Each row comes from the steps of one path. Every step used is in the known rows, and no mark comes twice. Write the path behind each row, first mark first.
Known rows:
sivilev -> talik -> vaboz: [ -3   1   6   4  17  -8  11   6  -7   2  -5   8  -3   1   2  -5  -4  -2
  -3   8  -9   3   1   0  -1  11 -11   1  -2  -3   2  -2  13  24   4  -1
   4   6   1   3   1  -1   1  -5]
vasav -> vaboz -> nunop: [  4  -6 -10   0 -49  -7   2  -1  13   1 -21   3 -14  -1  -6   5   3  10
  26  -9   5   4   1   5   2  -7   4  -2  -2  -4   3  -8   1 -29  -3   0
  -5  -7   0   1  -8  -3   5 -10]
sivilev -> moki: [  0   1 -10  -2  -3  -6  -3  -2  -6  -5 -10  -5   1  -1   3  -7   0  -6
  13 -10  -7   3  -4  -8  -1   6  -4  -6  -4   4   2  15 -11   6   1  -3
   2   0   0   3  -1  -2   2  -7]
talik -> rugedo -> moki: [ -2   0  12  -4  -6   4  -4  -8  16  -4   5   4  13   1 -10   7   1  -4
  15  -6  -2  -3  -6   3  -5 -12  -4   2   1  -3   0   5  -4   7   1  -6
   6  -2   1   4   2   5  -1  10]
talik -> vaboz -> moki -> rugedo: [ -3  -7   4   7  -8   0   5  -2 -10  14  -4  -3   1   3   1   6   4   7
 -23  -3  -3  -1   1   2   2  -2  -8  -4   3   1  -3 -25  12  -2   3   0
   8   1   1  -1   4   5  -5  -8]
talik -> sivilev -> nunop: [  0   7   7  15  14  -8  -4  -5  13  -5  10 -14  -3   3  -1  -3   0   0
  -7  10   2   1   5  -2  10   0   3   4  -5  -3   3  26 -17  18   0   6
 -16  -4  -2   4   6   2  -1   1]
punop -> vasav -> vaboz -> talik -> sivilev: [  4   4  -4  16 -11   8  -2   2  -1   7  -7 -10  -7  -3   6  -6  -1   6
   2   7   8  -2   4   2   8  -5   5   2   0 -11   3 -11   2  -6   4   5
  -5  -7  -7   3   1   7   6   5]
sivilev -> talik -> rugedo -> moki -> vaboz -> nunop: [  2  -3   9 -13 -20  -2   0   3  13 -16  -2   4   5   3  -3  14   6   1
  11  -3   1   0  -1  11  -6   3  -4   0   4  -6   2 -18   9  -9   0  -6
   0  -5   2   1  -5  -8  -5   0]
nunop -> sivilev -> moki -> rugedo -> talik -> vaboz: [ -5   1   5   2  28  -5  10   7  -8  20  -3  23  -5   1  -8  -5  -6  -3
 -19  10   4   4  -3  -3  -4  -5  -4  -1   0   6  -6  -3  14  11  -5  -3
   7  16   1 -10   5   1  -2   9]
nunop -> sivilev -> moki -> vaboz -> talik -> dogo: [  1   2  -7  -5  21  -1  -1   3 -11  -9   9 -12   7  -8   8  -3  -3   0
   3   2   0  -3   3  -3  -5  15   5   5  -2  -2   2  -2  11   2   5   5
 -14  -3   3  -5   4  11   2  -4]
punop -> vasav -> vaboz: [  3  -1  -8   8 -19   7   5  -6   5  12 -11   2 -10   4   0  -3   1   6
  -2 -14 -11   3   2  -1   5 -11   1  -9   3  -2   6   1   8  -5   2  -3
 -11   1   0   9  -3   1   6   5]
rugedo -> moki -> vaboz: [ -2  -9  12 -15   0  -6  -4  -7  15   2   6  -6   8   4  -1   7   0  -2
  -6  -5  -5   0   1   6  -6 -11   5   8   5   4  -4  -2  11  -2   5  -6
 -17  -4   1   9   0   8  -6   7]
talik -> vaboz -> nunop: [  1  -5  -1   1 -18 -13   6   3   9  -4 -10  -2  -9   3  -5   5  -2   9
   9   2   0   3   0   4  -1   1  -4   2  -4  -9   3 -10  22 -13   1   0
  -6  -4   1   2  -3  -1   1 -10]
vasav -> vaboz -> talik -> sivilev -> fifo: [  4   4  -1  14 -16   1   0   1   6   2   0  -4 -11  -1   3  -7   2   5
  15  14   9   5   3  -3  15   0  12   5  -4 -11  -1   7 -24  -5  -2  16
   7  -3  -5   1   3   2   3  -8]
rugedo -> talik -> vaboz: [ -5  -1   7  -2  26 -12   8   1   7  15  -1  14  -4   3  -8  -8  -7   1
  -6  14   2   4   0   0  -3 -11  -2   2  -2  -4  -2   4  19  20  -3   0
  -6   6   0  -1   1   8   1   6]
vasav -> vaboz: [  0  -5  -6   5 -25  -3   3  -6   8  15 -16   1  -9  -3  -1  -4   2   3
  14  -9  -1   3   0   0   4 -14   5  -3  -1   5  -1   4  -2 -11   1   1
  -6  -2  -1   5  -4   3   5  -2]
rugedo -> moki: [ -2  -5   4  -9 -17  -4  -6 -12  15   2   0   0   6   4  -8   6  -3  -2
  14  -9  -2  -2  -2   2  -5  -9   2   6  -1  -1   1  10  -7   2   0  -3
  -3  -6  -1   8   1  11   1   6]
vasav -> vaboz -> talik: [  3  -2 -17   8 -25   5   0  -2 -10   7  -3  -3  -5  -7   4  -3   0   5
  31  -3   3   1   2  -2   2  -6   9  -3   1  -8   0  -7  -3 -15   5   2
   5  -5  -2   1  -5  13   2  -6]
rugedo -> talik -> vaboz -> nunop -> sivilev: [ -2  -4  -1  -6  13  -1   4   4  -1   3   3   8  -9   3  -6  -1 -10   1
  -1   3   3   2  -2  -2  -3  -3   4   5  -2   4  -2   5  13  -8  -6   0
  -6   2   1  -2  -4  -3   1   5]
rugedo -> moki -> vaboz -> nunop -> sivilev: [  1  -9   2 -15  -3   3  -5   0   5  -7   9  -4  -2   3  -2   7  -5  -1
  -3  -9  -1   0  -1   2  -4  -2   8   8   2   8  -4   1   8 -22  -1  -5
 -14  -5   1   5  -4  -3  -2   6]
nunop -> sivilev: [ -1  -4  -3  -4  24   6  -5  -5  -2  -2  10 -13  -1   1   5  -6  -7  -5
 -11  -9  -7  -1  -1  -7   0  -5   4   4  -1  15  -2  23  -4  -5   1  -2
  -7  -1   0   9  -4  -5   4   3]
punop -> vasav -> vaboz -> moki -> rugedo: [  2  -5  -5   6 -30  12   5  -6  -9  17  -9   0  -3   4   2   6   9   9
 -21 -15  -7  -2   2   1   4  -7  -3 -11   7   2   2 -24   3 -12   0   0
   8   1   0   2   1   1  -2  -3]
vasav -> vaboz -> nunop -> sivilev -> moki -> rugedo: [  2  -2 -10   6 -31   5   1   3 -10   7 -18   8  -7  -3  -4   5   4  -1
  -4 -13   2   3  -4  -3   2   0  -2  -7   1  12  -3  -9  -9 -27  -4  -5
  12   8   1 -10   1 -12   1  -5]
sivilev -> talik -> rugedo -> moki -> vaboz: [ -3  -2  17 -12  11   3   0  -2   9  -6  10   2  14   1   1   7   4  -7
  -4  -2  -6  -1  -2   7  -7  -4  -3   1   6   2  -3  -7   8   8   4  -7
  -1   0   3   4   0  -1  -7  10]
vaboz -> moki -> rugedo: [  0  -6   0   2 -15   3  -4  -6  -5   6  -4 -10   4   3   4   6   7   5
 -22 -10  -3  -3   2   2   1  -4  -5  -6   3   6  -1 -15  -4  -8   2   0
   8  -4   1   1   1   0  -3 -11]
punop -> kome: [ -3   1  -9   7 -25  -2  -2  -9  13  -3   2  -2   3   6   0  -2   6   3
 -15  -8 -22   3   4  -3  -9   0  -2  -9   0   0   8  20   7  12   2  -5
 -18  -3   0   9  -4 -10   1  -4]
vaboz -> nunop: [  4  -5  -6  -4 -26  -9  -5  -2  16 -14  -9  -9  -5   3  -1   4   2   8
  14  -8   1   1   1   3  -2  -2  -2  -1  -3  -2   4   0   2 -19  -1  -1
  -8 -10   1   5  -6  -6   4 -14]
nunop -> sivilev -> moki: [  0   1 -12  -5  13   3  -3  -1 -15  -4  -2  -3   0  -2   5 -10  -6 -11
   6 -10  -9   2  -5 -13  -1   8   0  -3  -3  12   0  22 -12   2   1  -4
   1   3   0   3  -1  -4   2   1]

Write each row's path:
[  0   0   1   2 -23  11   0  -4   2   4   5   8   9  -3  -9   7   1   0
  36  -3   4  -2  -7   3  -2 -12   3   0   3 -12  -1  -8  -4  -5   3  -3
  16  -2  -1  -1   0  13  -1  12] | vasav -> vaboz -> talik -> rugedo -> moki
[ -2  -4   3   4   6   8   7   2 -22  11   0   3   0   3   3   5   1   1
 -26  -1  -6  -2   0   0   1   9  -9  -3   4   7  -3 -22   7   3   2   0
  16   6   1  -3   3  -2  -5  -4] | nunop -> sivilev -> talik -> vaboz -> moki -> rugedo
[ -2  -3  -2  -4 -12   0   2  -5   0  25  -9  19  -2   1  -8  -1   5   3
  -9   1   9   0   0   3  -1 -17   3  -7   4   6  -4  -9  -4   2  -9   1
   8   3   0  -8  -3   3  -2   3] | vasav -> vaboz -> moki -> rugedo -> talik
[  2   4   1   2  17  10  -1   5 -10 -12  13 -11  14  -7  10  -3   5  -3
  11   2  -2  -1  -3  -1  -2  -1  -3  -8   3  -6  -3  -9   7   0   8  -4
  13  -1   2  -3  -2   1  -6   2] | sivilev -> moki -> vaboz -> talik -> rugedo
[ -2  -3   5   5  -8   2   7   1 -15  10  -6   3   2   2   3   6   4   3
 -20   0  -5  -1   2   2   1   8 -12  -6   3   1  -1 -25   8   7   2   1
  16   4   1  -3   3   0  -5  -8] | sivilev -> talik -> vaboz -> moki -> rugedo
[  2  -4  -6  -3   9   2  -5   0  -6  -6  13 -20   7  -3  13  -1   0   3
   4  -1  -3  -1   5   1  -2  -2   7   1   4  -5  -2  -9  10  -8  10  -1
  -8  -8   0   5  -4  11  -6  -6] | moki -> vaboz -> talik
[  2   6   3  14  18  -4  -4  -1   0  -7  19 -18  -1   0   5   0   1   2
  -4  14   3   0   7   0   9   3   8   5  -2  -9   0  11  -9  12   5   6
 -14  -4  -3   1   5   9  -6   2] | moki -> vaboz -> talik -> sivilev -> nunop
[  0   0  -4   4  -1   6  -3   0 -11   3  -7  -2   1  -2   3   1   2  -5
 -20 -11  -3   0  -3  -6   0   1  -5  -5   1  16  -3   2 -13 -12  -1  -6
  13   8   2  -5   3 -10   1  -3] | nunop -> sivilev -> moki -> rugedo
[  0  -1   8   3  -1   1  -9   3   6   0   3 -16   4  -1   4   1  -2   1
  -2  12  12  -3   3   7   1  -4   6  11   1  -8  -4 -12   6  -6   6   3
  -9 -10  -6   1   3  11  -1   6] | rugedo -> moki -> vaboz -> talik -> sivilev
[  0   5  -2   4   2  -8  -5   3   1  -2 -16  -8  -2  -3   3 -11   0  -7
   4   2   4   1  -3  -5   3   7  -5   0  -6   2   0  10  -8   7   1   1
   0  -1  -4   0   2  -3   5  -2] | talik -> sivilev -> moki
[  2   1 -15  -7  -5   1  -2   3 -11 -10  -6  -1  -4  -1   2  -4  -4  -7
  15 -12  -4   3  -6  -9  -1  12  -1  -3  -4   7   1  14  -9 -11  -2  -4
   5   1   0   0  -4  -9   3  -4] | vaboz -> nunop -> sivilev -> moki
[  2   7  -4  21  -3  -2   0  -2  -2   2   8  -9  -7  -2  -1  -2   0   3
  15  13   7   1   5  -2  12   0  11   3  -4 -10   2  11 -17   6   2   8
  -8  -2  -4  -1   4  10  -2   2] | vasav -> vaboz -> talik -> sivilev -> nunop
[  1   7   6  -2  17  13   1   6  -6 -19   8   3   6  -3   4   0   3  -6
   3  -2  -5  -3  -5  -1  -1   6 -11  -6   2   4   3   6  -8   4  -1  -3
  18   2   3   0  -6 -21   2   0] | vaboz -> nunop -> sivilev -> talik -> rugedo
[  1  -6   8 -12 -22  -3  -2   0  19 -13   0  -2   5   3  -5  14   5   5
  11  -5   2   0  -1  11  -6  -7   1   2   3  -5  -1 -16  15 -19   0  -6
  -6  -8   3   2  -4  -4  -5   2] | talik -> rugedo -> moki -> vaboz -> nunop
[  1  -1   2 -14   0   4  -1   4  -7 -13   4   6   1   2   2   5  -2  -7
   4  -6  -6  -2  -1   2  -5  14  -1   3   3   6   1   0  -7  -1  -1  -4
   2   0   1   3  -5 -10  -2   1] | rugedo -> moki -> vaboz -> nunop -> sivilev -> talik
[  0  -1   2  -7   5  -6  -3  -3   7  -7   7 -10  10  -6   1   5   0   5
   9   4   4  -5   5   5  -7   6   5   9   0 -10   3  -9  14   2   6   5
 -14  -6   2  -2   5  18   2  -2] | rugedo -> moki -> vaboz -> talik -> dogo
[  2  -1  -7   3 -18   4  -3   3  -8  -3 -11   1  -1  -1   0   5   4  -2
 -13 -12   0   0  -3  -3   0   3  -5  -6   0  12  -2  -5 -10 -20  -3  -6
  12   7   2  -7   1 -14   1  -7] | vaboz -> nunop -> sivilev -> moki -> rugedo
[  1  -1  -2   7 -11   0   3   7 -13   4 -12   5  -5  -1  -3   4   1  -1
 -14  -6   0   3  -3  -3   0   7  -6  -4  -1   8  -3 -12   2 -16  -2  -5
  13   9   2  -9   3 -10  -1  -4] | talik -> vaboz -> nunop -> sivilev -> moki -> rugedo
[ -1  -1  -4  -2  -8   7   4  -5  -1  22  -5  21  -3   5  -6   0   4   5
 -18  -3   3  -2   2   2   0 -16   0 -11   6   2   1 -11   1   5  -9   0
   5   6   0  -5  -2   2  -1   8] | punop -> vasav -> vaboz -> moki -> rugedo -> talik
[  3   4 -11   8 -12   3   4  -2   0  -1  -3  -4  -1  -5   2  -1   0  10
  12  -1  -1  -4   6   1   0   5   3   0  -1 -14  10  -7  12  -1   4   8
 -11  -3   1   0   3  13   9  -3] | punop -> vasav -> vaboz -> talik -> dogo
[  1  -1   0   1 -15 -11   8   9   1  -9 -12   8  -8   3  -3   4   0   5
  12   4  -2   3   1   5  -1  12 -10   0  -2 -10   5 -12  16  -1   0  -1
   2  -2   1   1  -4  -7   1 -12] | sivilev -> talik -> vaboz -> nunop
[  2  -6  -1  -9  -5   3  -5  -2  -2  -3  13 -11   9  -1   5   5  -1   1
  13  -1  -1  -2   2   3  -5  -4   9   5   5  -8  -3 -12   7  -7   9  -2
  -4  -8  -1   5  -2  17  -7   1] | rugedo -> moki -> vaboz -> talik
[ -3   4   9   0  19  -8  -7   0  20   8  -7   0  -3   0  -3 -12  -3  -1
 -13  16  17  -3   1   4   2 -14   2   6  -5   2  -2  13  -3  14  -6   5
  -9  -3  -5  -2   0  -1   7   7] | rugedo -> talik -> sivilev
[ -1   6   2  -6  26  -2   2   1  -2 -12   0  -1   4  -5   4  -4  -3  -4
  -6   0  -4  -5   3  -2  -2  18  -6   5  -4   6   7  15  -4  18   0   6
  -7   1   3   0   2  -6  11  -6] | nunop -> sivilev -> talik -> dogo
[ -4  -3   0  -3   7  -2  10   2 -21   7   2   2   0   4   5  -3  -2   0
   5   3 -12   0  -1  -2  -1  17  -8  -1   1  -8   2 -14  12  22   4   4
   8  -4  -1   6  -2   7  -4  -7] | sivilev -> talik -> vaboz -> moki
[  1   5   9   3  12  -8  -2  -2  23   1   2   6  -7   4  -3 -11   1   0
  -5  17  11   4   2  -2   9  -7   8   5  -6  -4  -1  24 -25  13 -10  14
   0   1  -4   1   4  -5   4  -2] | rugedo -> talik -> sivilev -> fifo
[ -3  -2  18 -14  20   8   0   0   3  -5  15   3  13   1   1   6   1  -9
  -8  -2  -7  -2  -3   4  -6  -2  -1   3   7   7  -6  -3   8   8   3  -7
  -1   2   2   3   0  -2  -8  16] | nunop -> sivilev -> talik -> rugedo -> moki -> vaboz
[ -5  -2  10   4  19 -10   9   2   6  20  -5  16  -3   3  -9  -3  -3   3
 -23  12   5   3   1   3  -2 -14  -5   0   0   1  -4  -5  19  12  -4  -1
   2  11   2  -7   4   4  -1   4] | moki -> rugedo -> talik -> vaboz
[  1   0  -3   5 -14  -3  -3  -1  -4   2 -15  -3   3  -2   2   2   6  -2
 -15 -11  -2   1  -1  -3   0  -1  -8  -8  -1  10  -1  -4 -11  -6   0  -5
  13   7   1  -5   3  -7   0 -10] | sivilev -> moki -> rugedo
[ -1  -4   0 -14  27  -1  -2   2  -8  -4   5 -11   2  -1  10  -6  -2  -9
 -12  -8 -11   3  -1  -6  -4   3   4   0   2  14  -6   8   8  -2   4  -6
 -13   2   2   4  -1  -3  -4   3] | nunop -> sivilev -> moki -> vaboz
[ -1   9   8  14  18  -5  -3  -3  15   5   9   2  -3   3  -8  -1   2   0
 -18  16  11   0   5   1   8  -9   4   2  -3   1   0  18 -20  19  -7   6
  -8   5  -2  -7   8  -1  -2   8] | moki -> rugedo -> talik -> sivilev -> nunop
[  2   2  -7  -7   5   5  -1   5  -9 -16   1   3  -2   0   6   0  -2  -5
   3  -6  -6  -1   0  -2  -1  16  -4  -1  -1   8   4   9 -11   1  -1  -2
   6  -1   1   4  -8 -16   4  -7] | vaboz -> nunop -> sivilev -> talik
[ -2   9   6  10  24  -9  -3  -4  14   1  10   0  -4   3  -6  -5  -1  -2
  -6  17   9   0   4  -1   7  -7   5   3  -4  -2   2  28 -19  24  -6   7
 -14   1  -3  -2   5   3  -1   8] | rugedo -> talik -> sivilev -> nunop
[  2  -1  -1  -1  15   3  -1  -5   6  -7  16  -5  -6   5   5  -7  -3  -3
  -2  -1  -8   5   0 -10   8   1   9   3  -3   7  -1  31 -25   0  -5   8
   3   3   0   8   1  -8   1  -8] | nunop -> sivilev -> fifo
[  0   2   9  -8 -10  10  -2  -1   2 -12   6  14   9   2  -8  10   0  -6
  22  -5   0  -4  -8   4  -6   4  -6   2   2  -2   2   0 -10   3  -2  -5
  17   1   1   0  -1  -6   0  11] | vaboz -> nunop -> sivilev -> talik -> rugedo -> moki
[  1   3  -8   1   6  -6  -3  -3   3  -9   4 -13   6  -7   4  -1  -2   6
  11   3   3  -6   5   0  -3   8   2   5  -4 -10   7   2   5   4   5   8
 -10  -7   2  -1   3  13   8 -11] | vaboz -> talik -> dogo
[ -3   1   8   7  -7  -1  -2   1   8  25 -17  11  -6  -1  -7  -5   3   3
 -17  13  21  -2   1   6   5 -16   2   1  -1   3  -5 -12  -4   0  -8   7
   1   1  -5  -9   2   1   3   8] | vasav -> vaboz -> moki -> rugedo -> talik -> sivilev
[  1   4   0   0  28  16  -1   6 -19 -10  19  -9  12  -7  10  -5   2  -6
   6   0  -4  -1  -5  -4  -2   1  -1  -6   4  -1  -4  -5   6  -3   7  -5
  12   2   2  -3  -2  -1  -5   7] | nunop -> sivilev -> moki -> vaboz -> talik -> rugedo
[  6   6  -3  16 -11   7   2   0   4   0   3  -3 -11   3   5  -7   2   7
   5  11   3   5   4  -3  15   2   8   1  -1 -15   4   5 -18  -3  -2  14
   4   0  -5   5   4   0   3  -4] | punop -> vasav -> vaboz -> talik -> sivilev -> fifo
[  2  -2 -12  -5  17   6  -3   5 -23  -7  13 -14   5  -6  14  -5  -3  -5
   9  -3  -4   0   0  -5  -2   7   8  -1   3   1  -4  -3   4  -8   7  -2
   0  -2  -1   2  -3   8  -6  -1] | nunop -> sivilev -> moki -> vaboz -> talik
[ -1  -4   1  -2   9   1   4   6  -2   6   1  10  -9   3  -7   3  -6   2
 -14   2   6   1  -2   1  -2  -5   1   3   0   7  -4  -4  13 -15  -7  -2
   1   7   2  -6  -1  -7   0   4] | moki -> rugedo -> talik -> vaboz -> nunop -> sivilev
[  0  -1  -1   0 -19 -13   8   8   3   5 -16  18 -10   2 -12   4   0   6
   4   7   8   5  -2   4  -4   0  -6  -4  -2  -7   0 -17  15  -8  -8  -3
   5   7   2 -11   0  -4  -1  -5] | sivilev -> moki -> rugedo -> talik -> vaboz -> nunop
[ -3   2   4  -6  12  -8   0  -5  10   8  -5   8   6  -2  -6   1   3   6
 -14   5   9  -6   4   4  -5  -3  -2   0  -2   1   3  -3   3  15  -7   8
  -6   2   4 -10   5   6   5  -3] | vaboz -> moki -> rugedo -> talik -> dogo
[ -2   3  12  -7   4  12  -1  -3   0  -8   9  12  12   1  -6   6  -2 -10
  14  -3  -4  -4  -8   1  -5   1  -5   2   2   2   0   7 -12  12   0  -6
  17   2   1   3   1  -3   0  15] | nunop -> sivilev -> talik -> rugedo -> moki
[  1   0  -1 -11  11   3   0   6 -11 -16   3   0  -1   0   9   1  -2  -6
  -4  -4  -7   0   1   1  -3  16  -3   0   3  10   1   3  -3  -2   0  -3
  -1   0   1   4  -8 -17   1  -4] | moki -> vaboz -> nunop -> sivilev -> talik
[  0   5  -3  -3  -4  -3   6   4  -2  -9 -12   8  -4  -6  -1   1   0   1
  10  -1   1  -2   2   1  -1  19  -2   3  -4   3   8   2   1   2  -2   7
  -8   1   3  -5  -1  -7  11  -6] | vasav -> vaboz -> nunop -> sivilev -> talik -> dogo
[ -1   2 -10  -7   8  -4   5   8 -14   0  -6  15  -7   0  -6  -7  -8  -7
  12   1   1   4  -7  -8  -3   9   0  -1  -3   3  -1   9   1   0  -7  -4
   3   7   1  -6  -2  -3   0   4] | rugedo -> talik -> vaboz -> nunop -> sivilev -> moki
[ -3   1   7 -10  22 -11  -4   4   6   4  -5  -3   2  -1   5  -9   1  -7
 -13   8   4   3   1   1  -2  -4   1   1   1   6  -6   2   9   9   0  -2
 -14   2  -2  -3   1  -1  -2   7] | rugedo -> talik -> sivilev -> moki -> vaboz
[  0   1   4  -1 -12  10  -4  -6   3  -6  11   3  14  -1  -6   8   0  -2
  27  -2   2  -5  -6   2  -4  -8   1   2   2 -11   0  -4  -5   0   3  -4
  16  -3   0   2   1  12  -3   9] | vaboz -> talik -> rugedo -> moki
[  1   9  -1  18  11  -2  -5  -2  -1  -7  16 -17  -3   0   2  -2  -1   1
   5  13   5  -1   5  -3   9   4   7   4  -4 -10   3  18 -17  13   4   7
  -7  -5  -4   1   5   7  -2   1] | vaboz -> talik -> sivilev -> nunop
